What can hang from each mark
J_725: J_744
J_179: J_744
J_808: J_744 J_862
J_744: J_179 J_203 J_618 J_808
J_272: J_203
J_203: J_272 J_744
J_618: J_744

Each row was made from one small tree. The marks that hang from a mark follow it in brackets, in the order of their numbers. Every link used is in the known rows. Write each row's tree.
Known rows
J_744[J_179 J_203 J_618 J_808[J_862]]: [-1.507 -3.884 -3.863 -3.112 -6.577  0.901 -5.751 -2.097 -2.633 -2.339
 -0.968 -0.299  4.271 -0.579 -0.405 -2.760]
J_808[J_862]: [-0.888  0.698  0.054 -0.128 -2.343  0.491 -0.259 -1.796 -1.297 -0.176
  0.057 -0.483 -0.270 -0.693 -0.196 -0.964]
J_744[J_179 J_203 J_618 J_808]: [-0.804 -4.435 -3.962 -3.023 -4.655  0.522 -5.590 -0.683 -1.642 -2.173
 -0.991  0.098  4.483 -0.095 -0.302 -2.040]
J_725[J_744]: [-0.813  0.289  0.531 -1.041 -0.387 -1.629  0.861 -0.904 -1.275 -0.494
  0.037 -0.436  0.757 -0.186  0.570  1.463]
J_808[J_744 J_862]: [ 0.182  1.819  0.250 -1.038 -2.235  0.112  0.611 -1.728 -1.581  0.334
 -0.102 -1.134  0.790 -0.440 -0.697 -0.567]
J_725[J_744[J_179 J_203 J_618 J_808]]: [-1.419 -3.264 -2.565 -3.468 -4.172 -1.204 -3.587 -1.467 -2.637 -2.267
 -0.742 -0.364  4.373 -0.229  0.355 -0.190]
J_179[J_744[J_808]]: [-0.796 -0.827  0.710 -1.574 -2.236  0.386 -1.320  0.070 -1.270 -0.126
 -0.029 -0.810  2.347 -0.525 -0.370  0.816]
J_744[J_203[J_272] J_618 J_808[J_862]]: [-1.830 -3.756 -3.069 -2.067 -7.316  0.636 -5.582 -1.969 -2.897 -0.197
  1.481 -1.627  3.081 -1.007 -0.777 -4.525]
J_179[J_744[J_203[J_272] J_618 J_808[J_862]]]: [-2.311 -2.455 -1.444 -2.252 -7.385  0.509 -4.098 -0.968 -3.138  0.086
  0.667 -2.665  4.328 -0.616 -0.952 -1.919]
J_618[J_744[J_203[J_272] J_808[J_862]]]: [-0.996 -1.521 -1.943 -1.921 -4.925  0.161 -3.134 -1.293  0.242  0.075
  1.283 -1.275  2.467 -0.028  0.506 -2.196]
J_179[J_744[J_618]]: [-1.372  0.364  0.693 -1.430 -3.449 -0.068 -1.010 -0.168 -1.746  0.267
 -0.495 -1.858  3.495 -0.134 -0.993  0.937]
J_179[J_744]: [-0.809  0.588  1.014 -0.594 -1.516 -0.035  0.439  0.617 -0.860  0.216
 -0.519 -1.343  1.885  0.194 -0.316  1.690]
J_808[J_744[J_203 J_618] J_862]: [-1.036  0.290 -0.973 -1.654 -5.204  0.286 -1.451 -2.204 -2.725  0.045
  0.001 -1.286  3.008 -0.188 -0.928 -1.326]
J_725[J_744[J_179 J_808]]: [-0.179 -1.695 -1.361 -2.893 -1.175 -1.284 -1.524 -1.087 -1.470 -2.010
 -0.865 -0.170  2.150 -0.488  0.551  0.600]
J_203[J_272 J_744]: [ 1.069 -1.348 -1.634 -0.094 -1.800 -1.703  0.212  2.072 -0.819  0.068
  1.227 -2.607  0.293 -0.163 -2.060 -2.239]
J_744[J_179 J_203[J_272] J_618 J_808[J_862]]: [-1.039 -4.554 -5.116 -3.120 -7.413  0.546 -6.429 -1.470 -2.574 -1.604
 -0.267 -2.020  4.222 -0.507 -0.741 -4.493]
J_808[J_744[J_179]]: [ 1.680  0.436 -1.487 -1.709  0.025 -0.467  0.196  0.415 -0.040 -0.622
 -1.597 -0.924  2.009  0.617 -0.431  0.411]
J_272[J_203[J_744]]: [ 0.032 -0.429 -0.692 -1.578  1.641 -1.610 -0.333  1.338  0.368 -1.887
  0.332  0.408  0.460  0.294 -0.718  0.912]

Which tree is each row?
[-0.457 -0.340 -2.631 -2.481 -5.330  0.177 -2.128 -1.764 -2.452 -1.107
 -1.408 -1.587  3.945  0.176 -0.835 -1.362]	J_808[J_744[J_179 J_203 J_618] J_862]
[-0.703 -0.282 -1.978 -1.571 -5.891 -0.042 -1.975 -1.626 -2.673  0.636
  0.558 -2.689  2.998 -0.125 -1.172 -2.696]	J_808[J_744[J_203[J_272] J_618] J_862]
[ 0.011 -2.153 -2.394 -2.975 -4.942 -0.713 -2.926 -0.800 -2.852 -2.532
 -0.508 -1.008  3.190 -1.302 -2.434 -2.379]	J_203[J_744[J_179 J_618 J_808[J_862]]]
[-1.900 -0.814 -0.053 -3.060 -4.535 -0.946 -2.439 -3.401 -3.432 -0.968
  0.610 -0.745  2.701 -1.630 -0.267 -0.840]	J_725[J_744[J_618 J_808[J_862]]]
[-2.231 -3.057 -1.794 -2.149 -6.483  1.082 -4.904 -2.559 -2.979 -0.953
  0.829  0.084  3.137 -1.075 -0.500 -2.849]	J_744[J_203 J_618 J_808[J_862]]
[ 0.033 -1.633 -2.226 -3.129 -0.199 -1.196 -2.392  0.311 -0.410 -3.173
 -0.307  0.357  1.451 -0.293 -0.786 -0.284]	J_272[J_203[J_744[J_179 J_808[J_862]]]]
[-1.394 -1.003  0.357 -2.523 -4.130  0.307 -2.685 -0.735 -2.141 -0.136
 -0.048 -1.357  3.996 -0.860 -1.058  0.021]	J_179[J_744[J_618 J_808]]
[-0.447 -1.650 -1.241 -3.112 -0.443 -1.422 -2.817  0.282 -0.642 -2.185
  0.777  0.393  2.153 -0.515 -1.341 -0.415]	J_272[J_203[J_744[J_618 J_808]]]
[-2.098 -0.951 -0.184 -1.163 -4.504  0.132 -1.650  0.194 -2.002 -0.065
 -0.463 -1.512  4.104  0.403 -0.569  0.964]	J_179[J_744[J_203 J_618]]
[-0.919 -1.294 -1.231 -3.196 -1.639 -1.153 -2.963 -0.636 -1.305 -2.277
  0.796  0.162  2.038 -0.840 -1.385 -0.931]	J_272[J_203[J_744[J_618 J_808[J_862]]]]
[-0.396 -2.213 -3.598 -2.686 -5.036  0.022 -3.764 -0.900  0.517 -1.055
 -0.176 -1.520  3.370  0.315  0.609 -2.181]	J_618[J_744[J_179 J_203[J_272] J_808[J_862]]]
[ 0.436 -1.073 -2.725 -2.278 -2.914 -0.306 -1.875  0.034 -1.247 -0.877
 -1.478 -1.134  4.197  0.848 -0.702 -0.374]	J_808[J_744[J_179 J_203 J_618]]
[-1.383 -0.972 -0.978 -1.907 -4.254  0.461 -2.575 -1.774  0.185 -0.525
  0.738  0.136  2.518 -0.108  0.744 -0.859]	J_618[J_744[J_203 J_808[J_862]]]
[-1.643 -3.348 -3.541 -3.523 -6.363 -1.200 -4.279 -2.093 -3.354 -1.781
 -0.181 -2.024  4.109 -0.608 -0.021 -2.148]	J_725[J_744[J_179 J_203[J_272] J_618 J_808[J_862]]]
[ 0.772 -1.634 -3.691 -2.298 -3.592 -0.651 -2.359  0.491 -1.131 -0.306
 -0.935 -2.510  4.126  0.884 -0.947 -1.715]	J_808[J_744[J_179 J_203[J_272] J_618]]
[-0.122 -0.933 -3.582 -2.417 -5.955 -0.170 -2.636 -1.280 -2.407 -0.475
 -0.857 -2.925  3.892  0.224 -1.111 -2.665]	J_808[J_744[J_179 J_203[J_272] J_618] J_862]
[-0.219 -0.425 -1.052 -1.528 -2.851 -0.211 -1.190 -0.344 -1.473  0.217
 -0.062 -0.842  3.288  0.470 -0.741 -0.407]	J_808[J_744[J_203 J_618]]
[ 0.529 -2.255 -1.915 -1.218 -4.048 -0.949 -1.669  0.408 -2.092 -0.457
  1.723 -2.355  0.586 -1.292 -2.256 -3.727]	J_203[J_272 J_744[J_808[J_862]]]
